Every row comes from one small tree of marks. The marks that hang from a mark follow it in brackets, in alphabetical order. Every link used is in the known rows. Which tree was each row made from?
Known rows
sizu(pamazu(sasal) pegud(keved) vulel): -17 19 16 44 13 -6 -37 21 23 2 -8 -4 20 1 -32 -3 10 10 -7 -24 -20 7 -1
 40 -2 10 11 23 24 -7 6 -12 5 -3 -1 18 -16 -18 -1 22 -10 15 -25
zuru(poma): 5 6 2 8 -6 15 -24 3 13 0 4 16 -7 3 -26 -6 0 10 -1 0 -19 11 -8 7 3 2 -11
 6 22 -3 1 -9 -10 4 -4 3 -6 7 -11 5 -4 16 -10
tuse(tosaf(mano(pegud)) zage): 13 -7 -11 25 24 22 -40 -18 4 -4 17 27 -3 -1 -22 13 -5 1 6 34 4 3 -16 -17
 -5 4 -21 5 -17 18 -16 -17 -16 11 19 -5 0 -12 -5 -5 3 -8 -2
dosu(poma): 4 -2 3 14 6 8 -18 2 7 1 3 19 -3 0 -27 -7 3 4 -1 -7 -29 12 -11 -2 2 2 -11
 1 15 -3 2 -7 -8 3 2 4 -6 3 -5 3 -3 15 -6
pegud(keved poma(bidoma) sizu(vulel)): -16 7 10 29 24 12 -25 -6 24 -3 -21 9 -5 -10 -33 5 10 18 -8 -45 -58 13 -9
 22 -3 13 1 3 -2 -15 -6 -2 6 2 -14 2 -14 -2 -7 10 4 9 -9
sizu(pamazu(sasal(lotelo))): -7 24 15 25 -8 0 -16 8 18 2 2 2 25 -14 -28 -11 1 13 -3 6 2 8 -15 17 5 7
 -5 26 36 4 10 -8 4 -3 0 26 -9 -14 -9 13 -2 16 -23
sizu(pamazu(lotelo sasal) pegud(keved) vulel): -20 26 18 50 7 -13 -29 22 22 0 -6 -7 32 -2 -32 -6 10 13 -7 -19 -8 8 -6
 44 1 13 13 29 33 -8 11 -9 8 -7 2 26 -17 -22 -4 27 -11 19 -31
poma(dosu pegud): 0 -1 -2 12 -1 11 -1 1 10 10 -5 15 -21 6 -25 -7 -10 7 -5 -14 -27 8 -3 19
 0 1 -5 4 -3 -8 7 -2 -6 5 11 -1 -4 8 -18 5 7 27 -9
tuse(tosaf(mano(dokim)) zage): 12 -12 -13 24 12 23 -35 -20 4 -4 18 31 -1 -4 -21 11 -11 4 6 38 11 3 -14
 -23 -14 5 -23 7 -15 21 -14 -20 -11 11 25 -6 0 -4 -4 -14 4 -14 0
tosaf(mano(pegud(sizu(pamazu vulel)) poma) tuse): 3 3 0 29 33 27 -54 -19 18 -7 1 8 -9 1 -23 13 5 10 2 -5 -36 11 -15 24 13
 7 -10 -3 11 8 -16 -29 -6 9 -5 2 -3 -6 9 1 -8 23 -12
mano(dokim pegud(sizu) poma): -2 -12 -6 12 5 28 -34 -19 16 -1 3 14 -21 5 -19 15 13 27 2 -22 -61 20 -18
 10 1 4 -24 -10 13 7 -12 -12 -7 6 -6 3 -11 27 9 -3 -5 39 -14
sasal(lotelo): -1 14 7 9 -6 12 -18 4 13 4 2 14 10 -9 -27 -7 -4 10 -2 8 -2 9 -16 3 3 7
 -13 19 6 4 1 -5 1 0 5 15 -9 -7 -13 1 -2 11 -12
pegud(keved poma sizu(pamazu) vulel): -20 20 15 32 24 10 -37 -9 28 -3 -23 4 6 -16 -36 8 18 16 -8 -35 -66 15
 -12 20 -8 15 3 5 5 -9 -11 -3 5 -3 -22 4 -15 -3 2 7 3 4 -17
pamazu(lotelo(sasal) sizu(pegud(keved poma vulel))): -18 33 16 46 -2 -12 -29 4 19 3 -10 -2 32 -9 -36 2 0 26 -2 -12 -27 5 -22
 33 1 15 9 29 11 -3 -3 3 3 -11 2 24 -20 -13 -9 28 -2 14 -25
pamazu(lotelo(sasal) sizu): -4 24 11 31 -13 -8 -15 1 10 5 0 4 38 -14 -30 -5 -10 21 1 19 12 7 -22 19
 6 7 -4 32 9 7 2 0 -2 -7 11 26 -11 -21 -14 23 1 17 -21
sasal(lotelo pamazu(sizu(pegud(keved poma) vulel))): -13 36 15 25 2 -5 -38 23 25 2 -9 1 19 -7 -35 4 -6 19 -6 -19 -25 4 -23 33
 6 14 7 35 7 -4 2 1 10 -7 3 16 -18 -24 -18 23 -7 22 -23
tuse(tosaf(mano(dokim poma(dosu))) zage): 15 -17 -15 25 2 27 -24 -25 4 -5 19 32 -15 1 -20 9 -14 11 4 18 -9 5 -15
 -21 -8 5 -27 -3 -2 18 -12 -18 -10 13 23 -7 0 10 -3 -17 7 2 2
vulel(pegud(keved poma(mano)) sizu): -9 6 1 30 35 7 -21 -3 19 -7 -20 13 -14 9 -33 -5 13 5 -4 -22 -66 9 -9 26
 -14 6 -3 -4 -21 -13 -5 -16 -7 1 11 -7 -16 18 -4 11 2 19 -6
dosu(poma(bidoma pegud(keved vulel) zuru)): -5 -1 -2 12 17 2 -6 -4 11 6 -14 17 -37 8 -30 -6 4 14 -7 -57 -68 9 -7 24
 1 5 -3 -8 30 -32 7 -1 -8 8 -8 0 -9 15 -17 18 9 18 -14
zuru(dosu poma(mano(dokim tosaf) pegud)): 5 -9 -14 -10 -21 28 -37 9 10 1 2 21 -58 25 -20 2 2 22 -6 -27 -59 14 6 29
 4 -1 -19 -9 28 -16 8 -11 -6 15 12 -11 2 53 -20 8 2 44 -9
pamazu(lotelo sizu(vulel(pegud))): -7 17 10 38 10 -9 -33 18 14 -1 -8 3 27 -1 -30 -6 -2 10 -3 5 -9 9 -13 27
 7 7 5 21 -13 0 -5 -11 -2 -4 14 19 -14 -25 -10 23 -6 19 -20
poma(bidoma dosu mano(dokim) pegud(keved)): -12 -13 -16 6 1 15 10 -9 11 7 -9 19 -60 19 -24 -5 -9 22 -6 -50 -61 5 3
 30 -10 3 -8 -6 0 -25 15 1 -2 10 15 -7 -5 42 -29 11 13 41 -9
poma(mano): -3 0 -2 8 -2 17 -18 -3 8 1 3 17 -6 5 -27 -4 -1 5 -2 1 -22 9 -5 6 -3 2
 -10 9 -10 -1 3 -10 -7 3 9 3 -5 5 -18 5 1 16 -3
sizu(pamazu(sasal(lotelo)) vulel(pegud(poma))): -13 30 22 39 7 -5 -27 23 25 -6 -6 -2 22 -7 -32 -8 8 7 -7 -15 -31 8 -13
 32 6 11 8 19 39 -3 5 -16 9 -3 3 26 -17 -9 -2 19 -6 20 -23
vulel(pegud(keved poma(mano(tosaf(tuse)))) sizu): -8 1 -5 23 43 18 -36 -8 20 -7 -19 17 -16 2 -32 -1 17 2 -4 -18 -77 10 -7
 24 -10 6 -4 -8 -13 -8 -13 -23 -4 5 12 -10 -12 21 2 10 5 9 -7
sizu(pamazu(sasal(lotelo)) vulel): -10 28 20 27 -4 -2 -30 19 21 -1 -1 -1 30 -12 -29 -8 3 11 -7 -6 -1 8 -13
 25 9 9 0 29 33 -1 10 -11 8 -2 2 28 -12 -23 -7 16 -7 18 -25
tuse(tosaf(mano(dokim pegud poma(dosu))) zage): 14 -19 -18 23 9 30 -30 -26 5 -6 21 30 -25 6 -17 15 -8 14 6 12 -23 6 -18
 -17 -5 4 -30 -8 -1 17 -14 -18 -13 14 22 -8 -1 17 0 -13 4 14 -1
vulel(pegud(keved) sizu(pamazu)): -8 9 6 33 42 -1 -29 5 21 -1 -23 6 1 0 -33 -12 15 0 -5 -14 -40 10 -4 35
 -12 6 -2 3 -4 -10 -5 -21 -5 0 4 -2 -16 -1 7 12 -2 15 -18
pegud(keved vulel(sizu(pamazu(lotelo)))): -14 23 11 29 24 0 -35 -1 23 -3 -21 2 17 -12 -34 -7 15 12 -8 -15 -30 12
 -12 30 -7 11 -2 14 -1 -13 -3 -10 -1 -3 -6 9 -16 -13 0 12 -2 8 -22
pamazu(lotelo sasal sizu(vulel(pegud(poma)))): -10 27 15 52 0 -16 -23 18 18 -6 -6 -3 42 -5 -32 -5 -1 19 -2 3 -16 9 -21
 29 10 8 11 25 4 2 -1 -9 0 -8 11 29 -17 -23 -10 31 -4 19 -24
tuse(tosaf): 5 -3 0 19 5 15 -30 -4 7 2 5 22 11 -11 -26 -2 -2 2 0 20 -2 8 -8 -11 -7 5
 -15 13 -4 9 -9 -9 -8 4 9 -1 -5 -10 -7 -2 3 -5 -4
didi(pamazu(sasal(lotelo) sizu(pegud(poma)))): -12 27 16 34 -9 -14 -17 14 20 -5 5 -3 42 0 -31 -6 -8 30 0 5 -13 5 -22 17
 9 8 8 31 28 11 -1 -3 0 -9 10 27 -13 -31 -10 37 -4 20 -18
mano(dokim poma(dosu pegud(keved sizu))): -5 -12 -9 16 5 20 -7 -17 17 7 -10 17 -37 8 -23 8 -1 31 -3 -44 -65 17 -8
 20 -5 7 -16 -10 9 -9 -2 -1 -1 6 3 -5 -9 36 -4 -4 5 39 -13
didi(pamazu(sasal sizu)): -6 16 8 26 -3 -9 -17 7 15 -2 4 2 43 -3 -28 -7 -10 29 0 21 -2 10 -16 7 7
 2 2 26 13 12 -5 -5 -10 -6 7 22 -7 -35 -8 34 -1 10 -14
dokim(mano(poma(bidoma zuru(dosu)))): 12 -9 -4 5 -16 28 -10 -12 11 2 3 18 -37 6 -26 -9 -4 23 -4 -27 -40 13 -5
 11 16 3 -23 -11 31 -9 6 -14 -11 8 -15 -2 -2 26 -19 -5 7 21 -1
tosaf(mano(dokim poma(dosu pegud(vulel(sizu))))): 5 -4 -9 20 9 21 -31 -18 12 -2 -3 15 -32 13 -23 4 -9 19 -1 -18 -45 9 -16
 24 -1 2 -16 -11 -15 -5 -5 -21 -13 9 11 -8 -6 26 -3 -6 1 35 -5
sizu(pegud(poma) vulel): -10 8 13 29 4 8 -38 15 18 -3 -2 7 6 4 -30 0 6 1 -6 -21 -36 7 -6 21 -1 7
 7 11 3 -1 -2 -14 1 0 0 7 -15 -9 -3 8 -8 16 -7
poma(bidoma mano pegud(keved)): -11 -3 -9 9 16 12 -3 -6 11 7 -9 18 -40 15 -27 -5 -2 14 -6 -33 -42 5 5 29
 -4 3 -4 3 -1 -24 8 -2 -7 7 5 -3 -5 18 -28 15 9 23 -8
dosu(poma(pegud(keved vulel(sizu(pamazu))))): -7 10 6 22 35 -2 -31 3 17 1 -20 11 -17 4 -32 -5 14 7 -8 -38 -57 11 -7 29
 -3 5 -2 -2 14 -24 2 -8 -8 3 0 0 -11 3 0 12 -1 24 -19
pamazu(sasal): 0 10 5 23 -7 7 -14 1 12 3 4 9 23 -8 -27 -6 -3 13 0 14 -2 12 -14 5 3 3 -8
 17 9 6 2 -7 -7 -2 2 17 -8 -9 -9 10 -1 6 -14
vulel(sizu(pamazu pegud(keved))): -12 9 9 33 28 0 -35 4 21 -1 -17 3 5 1 -32 -8 14 2 -5 -20 -27 6 -4 37 -11
 6 1 10 -1 -7 0 -17 -2 -1 2 0 -15 -11 4 12 -5 20 -18
mano(dokim pegud poma(zuru(dosu))): 5 -15 -7 1 -20 28 -21 -8 11 -1 7 14 -39 15 -18 5 6 29 0 -32 -66 19 -15
 18 5 2 -28 -16 35 -1 -1 -12 -8 11 -5 -2 -8 43 0 1 -2 44 -9
dokim(mano(pegud poma(bidoma))): 6 -7 -7 7 7 31 -23 -17 13 0 9 19 -35 6 -24 1 6 22 -1 -17 -46 13 -9 4 16
 1 -22 -10 20 -3 -4 -15 -17 5 -15 2 -5 22 -9 -6 -1 27 -5
pegud(poma(dosu) sizu(pamazu(sasal(lotelo))) vulel): -15 31 21 36 -7 2 -19 -2 28 -4 -17 -3 17 -19 -34 -2 6 20 -8 -34 -50 11
 -23 24 4 14 2 13 23 -6 5 -2 13 -4 -9 22 -12 -6 -8 14 6 23 -25

Which tree is each row?
-5 21 8 39 -14 -10 -13 5 13 0 2 1 45 -11 -29 -7 -8 24 2 22 14 9 -23 15 9
 5 -1 30 4 8 2 -2 -4 -9 9 29 -10 -27 -17 25 -1 15 -24 => pamazu(lotelo sasal sizu)
-4 28 11 21 -7 -5 -30 17 17 2 -4 3 33 -12 -30 -1 -9 16 -4 9 2 8 -22 25
 10 7 1 35 2 2 4 -4 2 -6 5 19 -11 -35 -19 25 -4 19 -23 => sasal(pamazu(lotelo sizu(vulel)))
-13 13 11 31 31 2 -37 19 20 1 -14 5 2 1 -32 -6 12 0 -9 -20 -37 11 3 33
 -4 9 6 10 10 -9 -3 -16 1 2 0 7 -15 -6 3 13 -7 11 -17 => sizu(pamazu vulel(pegud(keved)))
-5 22 11 15 -9 -2 -8 8 16 0 9 6 38 -7 -27 -11 -8 27 -2 18 2 11 -18 4 7 6
 -6 28 36 9 3 -3 -3 -5 8 25 -8 -24 -9 26 -3 8 -15 => didi(pamazu(sasal(lotelo)))
-2 -5 -3 7 0 10 4 1 11 10 -16 13 -45 11 -27 -10 -5 20 -7 -46 -46 10 2 38
 0 4 -8 -4 20 -26 11 0 -4 10 -6 -7 -4 21 -26 16 13 22 -9 => poma(bidoma pegud(keved) zuru(dosu))
8 -10 -16 18 29 32 -39 -32 12 -4 10 21 -15 0 -19 19 -4 10 9 23 -20 8 -20
 -2 -4 5 -20 -5 -16 22 -19 -26 -8 12 15 -3 2 1 5 -7 -1 4 -10 => tosaf(mano(dokim pegud(sizu)) tuse(zage))
-5 1 -4 12 11 9 -2 -4 11 10 -9 15 -20 6 -28 0 -1 15 -4 -25 -36 9 -6 22
 -7 4 -5 5 8 -13 3 -1 -8 4 -1 -3 -9 8 -17 11 6 12 -12 => poma(pegud(keved) zuru)
-15 26 16 48 17 -12 -22 21 22 0 -10 -4 29 -5 -32 -10 11 12 -7 -10 -18 11
 -7 40 1 12 9 22 31 -9 6 -12 4 -5 5 24 -17 -14 -2 26 -7 15 -29 => sizu(pamazu(lotelo sasal) vulel(pegud(keved)))
-9 0 -12 1 1 22 -31 -7 17 -4 -1 16 -51 18 -24 3 9 26 -3 -42 -73 10 -6 23
 -2 4 -13 -8 23 -24 2 -7 -9 10 -5 -1 -8 42 -16 16 -1 35 -15 => zuru(poma(bidoma mano(dokim pegud(keved vulel))))
-15 31 13 41 0 -13 -32 6 16 7 -9 -1 34 -8 -34 -1 -3 24 -2 -4 -10 6 -18
 34 2 13 5 32 4 -3 -2 1 0 -10 7 26 -18 -19 -10 29 -3 12 -28 => pamazu(lotelo(sasal) sizu(pegud(keved vulel)))
-14 24 21 41 -10 -6 -15 8 18 0 1 -2 24 -7 -32 -7 7 9 -3 -10 -17 4 -12 35
 -2 11 7 24 51 2 11 -10 7 -6 1 21 -15 -5 -3 20 -2 26 -21 => sizu(pamazu(lotelo(sasal)) pegud(poma))
6 -8 -10 26 10 26 -42 -16 7 -8 14 22 -13 1 -22 15 -2 12 8 18 -28 5 -20
 -7 -10 5 -19 -1 -10 13 -16 -16 -14 10 10 -11 -5 16 -1 -8 0 9 0 => tuse(tosaf(mano(dokim pegud(poma))))
-5 2 3 22 31 3 -27 3 14 5 -16 15 -16 6 -30 6 8 12 -6 -39 -51 14 -6 22 1
 8 -3 0 4 -20 0 0 -4 4 4 -1 -8 1 -5 10 -2 23 -16 => dosu(poma(pegud(keved sizu(vulel))))
1 -9 -1 15 13 3 -2 -8 9 5 -12 17 -32 7 -27 -5 2 11 -3 -51 -54 9 -9 24 3
 2 -7 -9 29 -23 10 -4 -5 9 -3 -1 -5 9 -17 17 10 30 -14 => dosu(poma(bidoma pegud(sizu) zuru))
-7 -12 -10 3 -8 20 -11 -9 9 -1 4 19 -28 8 -23 -6 -2 14 -2 -17 -36 7 -4
 12 -8 1 -13 1 3 -7 6 -12 -4 8 7 2 -5 24 -19 6 5 24 -4 => poma(bidoma mano(dokim))
-11 21 11 40 -8 -20 -14 13 15 -2 7 -4 53 2 -29 -9 -8 30 1 18 7 7 -17 22
 8 6 9 34 24 11 1 -5 -5 -10 14 28 -11 -40 -10 43 -5 19 -23 => didi(pamazu(lotelo sasal sizu(pegud)))
-1 -15 -9 1 -8 34 -42 -10 12 1 10 23 -16 -3 -21 8 9 20 -3 -10 -53 20 -10
 0 1 2 -24 -5 27 9 -13 -17 -3 8 -4 1 -9 33 6 -9 0 19 -6 => mano(dokim poma tosaf)
-16 21 14 51 7 -10 -36 15 22 -2 -9 -3 28 0 -34 4 1 21 -3 -19 -29 7 -15
 29 4 9 14 23 -5 -1 -3 -4 0 -7 3 19 -17 -21 -8 26 -7 15 -20 => pamazu(sasal sizu(pegud(keved poma) vulel))
-10 3 2 12 -16 15 2 -10 15 -5 -11 12 -32 4 -31 -9 -3 12 -9 -57 -79 5 -12
 20 -2 5 -1 -7 12 -22 11 -5 0 7 -7 1 -8 22 -28 17 16 25 -3 => pegud(poma(bidoma dosu mano zuru) vulel)
-3 -4 -5 5 -1 28 -42 -12 16 -1 7 14 -22 6 -21 10 12 25 -1 -19 -67 19 -17
 8 3 3 -21 -9 18 2 -14 -13 -10 6 -9 7 -13 29 8 -3 -7 31 -12 => mano(dokim pegud(vulel) poma)
-14 32 15 31 19 -4 -31 -2 22 1 -21 0 25 -17 -35 -6 12 17 -7 -13 -25 10
 -15 35 -6 13 -3 20 14 -13 1 -7 1 -5 -2 16 -17 -11 1 18 -1 9 -26 => pegud(keved vulel(sizu(pamazu(lotelo(sasal)))))
-18 29 19 40 8 -8 -36 24 24 2 -7 -5 23 -2 -32 -5 7 13 -8 -25 -12 6 -7 41
 2 14 9 30 32 -8 10 -8 11 -5 3 25 -17 -19 -5 22 -11 19 -30 => sizu(pamazu(sasal(lotelo)) pegud(keved) vulel)
-15 7 3 24 21 16 -22 -15 24 -1 -22 7 -27 -4 -31 7 12 23 -7 -56 -89 14
 -16 23 -1 11 -4 -10 -4 -19 -7 3 0 3 -18 1 -13 17 -7 13 7 25 -15 => mano(pegud(keved poma(bidoma dosu) sizu vulel))
-8 8 8 15 -6 14 -13 -8 17 -3 -9 11 -11 -7 -31 -6 4 11 -7 -36 -61 8 -15
 13 -1 6 -2 -1 20 -12 -1 -8 -2 4 -19 6 -12 5 -15 12 10 6 -6 => pegud(poma(bidoma zuru) vulel)
-11 -2 0 23 13 15 2 -18 19 -1 -19 8 -34 0 -29 5 9 24 -4 -62 -84 12 -18
 25 -4 8 -7 -12 11 -18 1 3 0 5 -15 -4 -11 22 -12 18 12 32 -13 => mano(pegud(keved poma(bidoma dosu zuru) sizu))
0 -10 -12 28 20 24 -34 -20 9 -6 8 22 -26 1 -24 13 -1 18 6 -1 -38 4 -16 0
 -13 7 -17 -4 -4 2 -15 -11 -12 11 4 -13 -6 23 -4 -3 4 7 -1 => tuse(tosaf(mano(dokim pegud(keved poma(bidoma)))))
-4 29 10 16 -9 -3 -32 18 18 6 -1 4 20 -6 -30 -3 -12 14 -1 4 0 3 -23 25 8
 8 -1 36 7 5 5 -3 5 -6 8 19 -12 -27 -21 20 -4 23 -24 => sasal(lotelo pamazu(sizu(pegud)))
-6 -7 -9 7 -3 12 9 -4 8 6 -7 17 -47 17 -25 -12 -11 9 -7 -38 -43 2 3 29 0
 0 -4 -2 0 -22 17 -4 -5 9 13 -2 -1 21 -34 15 14 41 -6 => poma(bidoma dosu mano pegud)
-21 35 20 38 13 2 -30 -4 31 -3 -20 -2 22 -21 -37 5 14 26 -7 -31 -52 13
 -21 23 -1 18 2 17 22 -8 -4 1 11 -7 -17 20 -17 -7 -3 14 2 7 -27 => pegud(keved poma sizu(pamazu(sasal(lotelo))) vulel)
5 -11 -19 -5 -11 32 -24 -12 13 -5 9 28 -39 8 -20 1 -3 12 -2 -12 -52 9 -6
 1 -1 2 -18 -8 26 0 2 -16 -1 15 20 -4 3 35 -13 3 7 22 -9 => zuru(poma(dosu mano(dokim tosaf(tuse(zage)))))
-7 24 11 38 -11 -10 -28 13 16 4 1 -1 33 -3 -29 -5 -9 20 1 7 7 4 -21 23 9
 7 2 32 3 8 3 -5 1 -8 13 30 -13 -26 -15 24 -5 20 -26 => pamazu(sasal(lotelo) sizu(pegud))
0 -24 -18 -3 0 40 -30 -21 15 -1 7 21 -50 2 -16 4 7 22 -2 -35 -85 16 -11
 13 8 1 -24 -21 40 1 -10 -19 -1 15 -3 -1 -3 46 4 0 7 36 -10 => mano(dokim pegud poma(bidoma dosu) tosaf(tuse))
11 -3 -12 17 29 28 -33 -23 9 -3 14 22 -8 1 -21 9 -7 1 7 34 -6 5 -17 -5 3
 2 -15 1 -11 20 -16 -25 -13 10 13 0 2 -11 -1 -4 -1 -4 -4 => tosaf(mano(pegud) tuse(zage))
-1 -5 -9 6 -11 11 12 -5 6 6 -6 16 -39 19 -25 -6 -11 9 -5 -38 -48 4 -5 27
 -3 0 -5 -2 2 -18 19 -3 -6 8 16 -4 -3 21 -32 16 13 39 -8 => poma(dosu mano pegud zuru)
4 -3 -2 3 -21 17 -8 2 6 1 -3 14 -24 12 -26 -8 -4 11 -4 -20 -35 10 -5 20
 0 2 -15 1 4 -9 13 -9 -4 8 7 -3 -2 19 -25 12 6 25 -3 => poma(mano zuru(dosu))
-6 8 10 27 16 9 -31 14 17 -2 -7 11 3 1 -30 -3 7 0 -7 -11 -45 11 -6 18 -1
 6 3 4 -1 -2 -7 -16 -3 2 3 5 -15 -1 -1 7 -5 11 -6 => sizu(vulel(pegud(poma)))
-16 23 16 47 23 -4 -12 -1 22 1 -18 2 16 -12 -35 -1 14 16 -3 -20 -47 12
 -13 35 -7 15 3 12 29 -6 -1 -5 7 -5 -2 13 -18 6 2 19 3 16 -24 => vulel(pegud(keved poma sizu(pamazu(lotelo(sasal)))))
-14 -1 -5 7 6 25 -45 -12 19 -11 -13 15 -26 -2 -29 1 16 14 -9 -39 -86 10
 -12 20 -8 4 -11 -9 -3 -14 -6 -19 -1 8 -1 -3 -11 29 -7 9 9 21 -6 => pegud(poma(bidoma mano(dokim tosaf)) vulel(sizu))
-12 18 10 24 29 5 -42 -2 23 -2 -22 5 8 -10 -34 -5 15 9 -8 -19 -39 12 -9
 26 -9 9 -3 9 -8 -12 -7 -12 -4 -1 -8 4 -15 -10 3 8 -1 5 -18 => pegud(keved vulel(sizu(pamazu)))
9 0 -9 18 24 27 -37 -17 9 -1 10 16 -9 1 -23 5 -6 4 7 27 -12 6 -16 7 4 1
 -12 2 -11 13 -13 -24 -14 8 5 -2 1 -3 -2 -1 -4 5 -5 => tosaf(mano(pegud) tuse)
